Known rows, with every way that one mark hangs from another:
[noged kino]: | -1.00 |  0.55 |  3.51 | -0.67 |  0.94 |  1.74 |  2.80 | -0.84 |  3.37 |  1.48 | -0.17 | -2.03 |  0.34 |  0.48 |  4.31 |  1.22 | -0.43 | -2.41 |  4.66 | -0.88 | -1.31 |
[tuvup [vifed gonag]]: | -0.67 | -1.06 |  2.66 |  0.16 |  1.48 |  0.51 |  0.17 | -1.36 |  1.72 |  0.80 | -1.49 |  3.51 |  1.17 |  0.10 |  4.21 | -0.44 |  0.36 | -0.57 | -0.09 |  0.66 |  2.45 |
[tuvup [kino tulil]]: | -1.06 |  1.46 |  1.35 |  3.12 | -1.56 |  0.79 |  0.99 | -1.67 |  4.62 |  2.39 | -0.23 | -1.96 |  0.69 | -1.00 |  2.31 |  0.08 |  0.31 |  0.90 | -0.43 | -1.58 | -0.54 |
[kino noged]: | -0.58 | -0.17 | -2.57 |  2.91 | -2.23 |  2.11 |  3.91 | -1.40 |  2.36 |  0.95 | -0.32 | -1.35 | -0.09 | -0.17 |  1.04 | -0.07 |  1.05 |  0.04 |  0.91 |  0.12 |  0.24 |
[kino [tasud noged] tulil]: | -0.57 | -0.66 | -2.11 |  6.47 | -7.61 |  2.39 | -1.16 | -1.69 |  6.20 |  3.24 | -1.20 | -0.59 | -0.28 | -1.80 | -0.08 | -1.31 |  0.68 |  5.63 | -0.81 | -1.54 | -3.02 |
[tuvup kino [vifed [gonag rabud]]]: | -1.02 |  1.19 |  6.92 |  1.78 | -0.34 | -0.93 |  3.11 | -0.58 |  1.95 |  2.92 | -0.80 |  2.97 |  3.24 |  0.63 |  6.59 | -0.02 | -2.75 | -0.39 | -0.45 |  2.60 |  2.82 |
[vifed [tuvup [kino noged tulil]]]: | -2.14 | -0.45 | -3.55 |  4.13 | -1.96 |  0.84 |  2.86 | -3.12 |  4.71 |  3.62 |  0.00 | -4.39 | -0.81 | -0.95 |  1.87 | -0.79 |  1.36 |  2.36 | -0.32 | -0.06 | -0.35 |
[vifed [gonag rabud] [tuvup [kino tasud tulil]]]: | -2.15 |  3.04 |  6.64 |  5.25 | -3.28 | -2.25 |  0.76 | -1.93 |  6.33 |  5.73 |  0.40 | -2.72 |  1.45 |  0.05 |  4.57 | -1.67 |  0.23 |  7.03 | -1.65 | -0.48 | -0.17 |
[noged [kino tasud tulil]]: | -1.33 | -0.11 |  2.51 |  4.14 | -1.52 |  0.63 |  0.78 | -1.18 |  7.72 |  3.67 |  0.31 | -1.07 |  0.93 | -1.24 |  2.68 |  0.02 |  1.11 |  3.52 |  3.32 | -2.58 | -3.74 |
[vifed gonag [tuvup [kino [tasud noged]]]]: | -1.34 |  3.23 |  3.22 |  4.00 | -7.23 |  0.12 |  0.18 | -2.93 |  3.49 |  2.52 | -1.75 | -2.78 |  1.30 | -0.96 |  6.38 | -1.29 |  1.69 |  1.91 | -1.96 | -0.42 | -0.58 |
[vifed [gonag rabud] [tuvup [kino [tasud noged] tulil]]]: | -1.82 |  3.27 |  2.74 |  6.13 | -7.93 | -0.81 |  0.40 | -2.48 |  6.00 |  6.73 | -1.02 | -2.24 |  0.24 | -0.49 |  4.54 | -2.21 | -0.51 |  6.92 | -2.77 |  0.56 | -1.20 |
[vifed gonag [tuvup [kino noged tulil]]]: | -2.18 |  2.59 | -2.76 |  3.20 | -2.00 | -0.40 |  2.39 | -3.40 |  4.63 |  4.94 | -0.53 | -2.66 | -1.55 | -0.28 |  4.29 | -1.48 |  2.93 |  2.75 | -2.54 |  0.00 |  0.67 |
[tulil [kino noged]]: |  0.87 |  0.27 | -1.57 |  2.66 | -2.75 |  2.17 |  5.62 | -1.19 |  3.91 |  0.64 |  0.70 | -1.64 |  0.40 |  0.17 |  4.04 |  0.17 |  0.51 | -0.77 |  2.34 | -0.25 |  0.42 |
[gonag rabud [vifed tuvup]]: | -0.68 |  0.53 |  4.01 |  0.43 |  0.72 |  0.42 |  3.31 |  0.01 |  3.60 |  0.08 |  0.72 |  0.12 | -0.30 |  1.84 |  0.57 |  0.34 | -3.38 |  3.65 |  1.04 |  2.29 |  2.29 |
[tuvup [kino noged tasud tulil] [vifed gonag]]: | -1.80 | -0.24 | -1.22 |  8.19 | -4.30 | -0.63 |  2.17 | -3.15 |  6.16 |  4.28 | -0.78 |  4.73 |  3.08 | -2.64 |  4.67 | -2.12 |  2.25 |  4.41 | -2.03 |  0.86 | -0.40 |
[vifed [gonag rabud] [tuvup kino]]: | -1.48 |  3.58 |  7.51 |  0.25 | -0.41 | -1.30 |  2.75 | -1.23 |  1.79 |  3.51 |  0.03 | -4.08 |  0.72 |  1.79 |  6.08 | -0.18 | -1.14 |  1.05 | -0.37 |  0.92 |  2.33 |
[vifed gonag [tuvup kino]]: | -1.39 |  3.03 |  4.91 | -0.70 |  0.19 | -0.64 |  0.97 | -2.31 |  1.77 |  1.49 | -0.62 | -4.06 |  0.18 |  0.63 |  6.14 | -0.38 |  1.55 | -1.06 | -1.15 | -0.60 |  1.64 |
[gonag rabud]: | -0.40 |  0.20 |  4.60 |  1.31 | -0.92 |  0.93 |  2.93 |  0.37 |  2.35 |  1.75 |  0.31 | -2.18 |  0.51 |  1.31 |  1.44 |  0.70 | -2.84 |  1.34 |  1.29 |  0.13 |  0.90 |
[tasud kino]: | -0.10 | -0.04 |  4.09 |  0.54 |  1.99 |  2.63 |  2.80 | -1.21 |  2.12 |  0.95 |  0.76 | -2.56 | -1.49 | -0.51 |  3.52 | -0.16 | -0.81 | -1.71 | -0.68 | -2.40 | -0.27 |

Rows:
| -0.80 | -0.88 |  4.84 |  0.97 |  0.97 | -0.24 |  1.89 | -0.24 |  2.06 |  2.64 | -0.74 |  3.49 |  1.40 |  1.42 |  4.24 | -0.15 | -2.30 |  1.29 | -0.23 |  1.99 |  2.54 | | [tuvup [vifed [gonag rabud]]]
|  1.20 |  0.14 |  0.35 |  5.88 | -5.05 |  1.13 |  5.16 | -1.23 |  6.02 |  0.80 |  0.64 | -0.56 |  2.46 | -1.10 |  4.08 | -0.47 |  1.32 |  2.12 |  2.35 | -1.15 | -1.20 | | [tulil [kino noged tasud]]
| -1.41 |  1.56 | -0.98 |  6.50 | -7.15 |  1.21 |  0.47 | -2.82 |  7.30 |  1.65 | -0.38 |  1.19 |  0.41 | -2.34 |  1.53 | -1.47 | -0.13 |  6.14 | -1.47 |  0.89 | -1.64 | | [gonag [vifed [tuvup [kino [tasud noged] tulil]]]]
| -0.90 |  0.31 |  2.10 |  6.56 | -4.18 | -0.73 |  3.75 | -2.69 |  3.60 |  2.17 | -0.96 |  4.49 |  4.62 | -2.46 |  6.40 | -1.34 |  1.51 |  1.40 | -0.75 |  1.62 |  0.42 | | [tuvup [kino noged tasud] [vifed gonag]]
| -1.01 |  0.10 | -2.61 |  1.69 | -3.83 |  3.15 |  0.78 | -1.35 |  5.64 |  4.74 | -1.33 | -1.04 | -2.33 | -0.46 |  2.52 |  0.07 | -0.11 |  0.53 |  2.65 | -0.21 | -3.22 | | [tasud [noged [kino tulil]]]
| -2.11 |  2.83 |  4.32 |  4.43 | -2.37 | -1.62 | -0.70 | -3.09 |  5.76 |  3.79 | -0.19 | -3.02 |  0.92 | -0.92 |  4.82 | -1.49 |  2.85 |  5.06 | -2.02 | -1.85 | -0.44 | | [vifed gonag [tuvup [kino tasud tulil]]]
| -1.02 | -0.81 | -3.61 |  7.85 | -4.93 |  0.98 |  2.21 | -2.36 |  6.66 |  2.91 |  0.18 | -0.25 |  0.57 | -1.99 | -0.44 | -1.13 |  2.19 |  6.16 | -0.52 | -1.53 | -2.34 | | [kino noged tasud tulil]
| -1.58 | -0.07 | -3.45 |  4.58 | -1.58 | -0.04 |  2.76 | -3.12 |  4.74 |  4.20 | -1.30 |  4.49 |  1.04 | -1.40 |  4.78 | -1.32 |  1.65 |  1.55 | -1.74 |  1.66 |  1.34 | | [tuvup [kino noged tulil] [vifed gonag]]
| -0.92 |  1.69 |  3.28 |  0.66 |  0.12 |  0.61 |  2.88 | -1.69 |  2.97 | -1.50 |  0.39 | -0.05 |  0.89 | -0.12 |  3.11 |  0.69 | -0.90 |  0.00 |  0.38 |  1.17 |  1.79 | | [gonag [vifed [tuvup kino]]]
| -0.55 |  0.25 |  3.22 |  5.25 | -6.78 |  0.74 |  0.59 | -2.67 |  3.02 |  2.21 | -2.17 |  4.03 |  3.54 | -2.42 |  6.76 | -1.60 |  0.01 |  0.67 | -1.47 |  1.56 | -0.23 | | [tuvup [kino [tasud noged]] [vifed gonag]]
|  1.14 |  0.55 |  1.61 |  4.55 | -7.80 |  2.62 |  2.16 | -1.09 |  5.33 |  0.72 | -0.15 | -0.90 |  1.69 | -1.22 |  4.41 | -0.53 | -0.48 |  1.22 |  1.99 | -1.07 | -1.88 | | [tulil [kino [tasud noged]]]
| -1.22 |  1.88 |  0.80 |  3.77 | -2.57 |  0.29 |  7.34 | -1.15 |  3.80 |  1.53 |  0.71 |  0.47 |  1.14 |  0.22 |  2.70 | -0.07 | -3.05 |  2.74 |  0.31 |  3.84 |  1.82 | | [gonag rabud [vifed [tuvup [kino noged]]]]
| -1.01 |  0.58 |  2.12 |  3.99 | -2.07 | -0.58 |  5.91 | -1.43 |  2.01 |  4.07 | -0.82 |  3.75 |  2.83 | -0.25 |  6.46 | -0.88 | -1.92 |  0.11 | -0.79 |  3.83 |  2.41 | | [tuvup [kino noged] [vifed [gonag rabud]]]
| -1.83 |  0.22 |  1.18 |  9.08 | -4.52 | -1.52 |  3.88 | -2.08 |  6.60 |  5.94 | -0.48 |  4.69 |  3.58 | -1.86 |  4.80 | -1.97 | -0.47 |  6.54 | -1.78 |  2.23 |  0.05 | | [tuvup [kino noged tasud tulil] [vifed [gonag rabud]]]
| -1.63 |  0.49 |  6.36 |  6.49 | -2.73 | -1.94 |  1.60 | -1.41 |  6.51 |  5.18 | -0.43 |  4.04 |  3.86 | -1.22 |  5.29 | -1.59 | -1.44 |  5.63 | -1.63 |  1.15 |  0.66 | | [tuvup [kino tasud tulil] [vifed [gonag rabud]]]
| -1.64 |  3.29 |  2.56 |  2.56 | -2.53 | -0.88 |  5.51 | -1.81 |  2.38 |  4.53 | -0.10 | -3.13 |  0.22 |  1.24 |  5.93 | -0.94 | -0.59 |  1.68 | -1.04 |  2.20 |  1.83 | | [vifed [gonag rabud] [tuvup [kino noged]]]
| -2.15 | -0.52 | -1.43 |  7.34 | -4.46 |  0.15 |  2.33 | -3.39 |  7.04 |  3.55 |  0.45 | -3.74 |  1.28 | -2.14 |  1.73 | -1.31 |  1.89 |  5.31 | -0.69 | -1.03 | -1.83 | | [vifed [tuvup [kino noged tasud tulil]]]
| -1.66 |  0.35 | -0.82 |  5.47 | -2.16 | -0.48 |  4.62 | -1.96 |  4.52 |  6.10 | -0.65 |  4.18 |  1.41 | -0.78 |  4.62 | -1.56 | -0.94 |  3.56 | -1.63 |  3.04 |  1.71 | | [tuvup [kino noged tulil] [vifed [gonag rabud]]]
| -0.55 | -0.81 | -3.96 |  4.21 | -0.34 |  3.02 |  4.20 | -2.35 |  5.06 |  3.92 |  0.66 | -0.95 | -3.17 | -1.45 |  1.75 | -1.42 |  0.92 |  2.28 | -1.89 | -1.93 | -1.49 | | [tasud [kino noged tulil]]
| -1.36 | -2.70 |  1.02 |  3.65 |  0.34 |  1.18 |  0.57 | -1.92 |  4.45 |  2.11 | -0.51 |  1.68 |  2.11 | -1.67 |  2.47 | -0.09 | -0.60 |  0.35 |  0.22 |  0.19 |  0.69 | | [tuvup [kino tulil] vifed]
| -2.16 |  3.12 |  4.57 |  1.74 | -0.33 | -1.49 |  1.44 | -1.99 |  4.46 |  5.66 |  0.16 | -3.47 | -0.69 |  1.23 |  4.63 | -1.00 | -0.40 |  3.81 | -1.82 |  0.25 |  1.70 | | [vifed [gonag rabud] [tuvup [kino tulil]]]
| -0.52 | -0.53 | -2.51 |  2.79 | -2.75 |  4.06 |  0.97 | -1.97 |  4.57 |  3.64 | -0.19 | -1.49 | -4.36 | -1.35 |  1.96 | -1.16 | -0.42 |  1.65 | -2.54 | -1.82 | -2.19 | | [tasud [kino tulil] noged]
| -1.41 |  0.54 |  2.37 |  7.69 | -7.27 | -0.46 |  0.76 | -1.86 |  5.78 |  6.21 | -1.62 |  4.38 |  2.88 | -1.76 |  5.20 | -2.11 | -1.82 |  5.58 | -2.45 |  2.34 | -0.70 | | [tuvup [kino [tasud noged] tulil] [vifed [gonag rabud]]]
| -1.77 |  1.54 | -1.93 |  5.13 | -2.63 |  0.28 |  5.76 | -1.75 |  6.38 |  3.59 |  0.99 |  1.15 | -0.37 | -0.02 |  1.12 | -0.61 | -2.29 |  5.69 | -0.94 |  3.46 |  1.10 | | [gonag rabud [vifed [tuvup [kino noged tulil]]]]
| -1.64 | -0.15 | -0.13 |  6.20 | -7.21 |  1.22 | -0.73 | -2.99 |  6.32 |  3.53 | -0.77 | -4.34 |  0.66 | -2.07 |  2.03 | -1.31 |  0.57 |  4.67 | -1.03 | -0.98 | -2.42 | | [vifed [tuvup [kino [tasud noged] tulil]]]
| -2.39 |  2.72 |  1.71 |  7.45 | -4.98 | -1.77 |  3.32 | -2.53 |  6.71 |  6.57 |  0.35 | -2.03 |  1.06 | -0.60 |  4.32 | -2.12 |  0.80 |  7.84 | -1.96 |  0.51 | -0.44 | | [vifed [gonag rabud] [tuvup [kino noged tasud tulil]]]
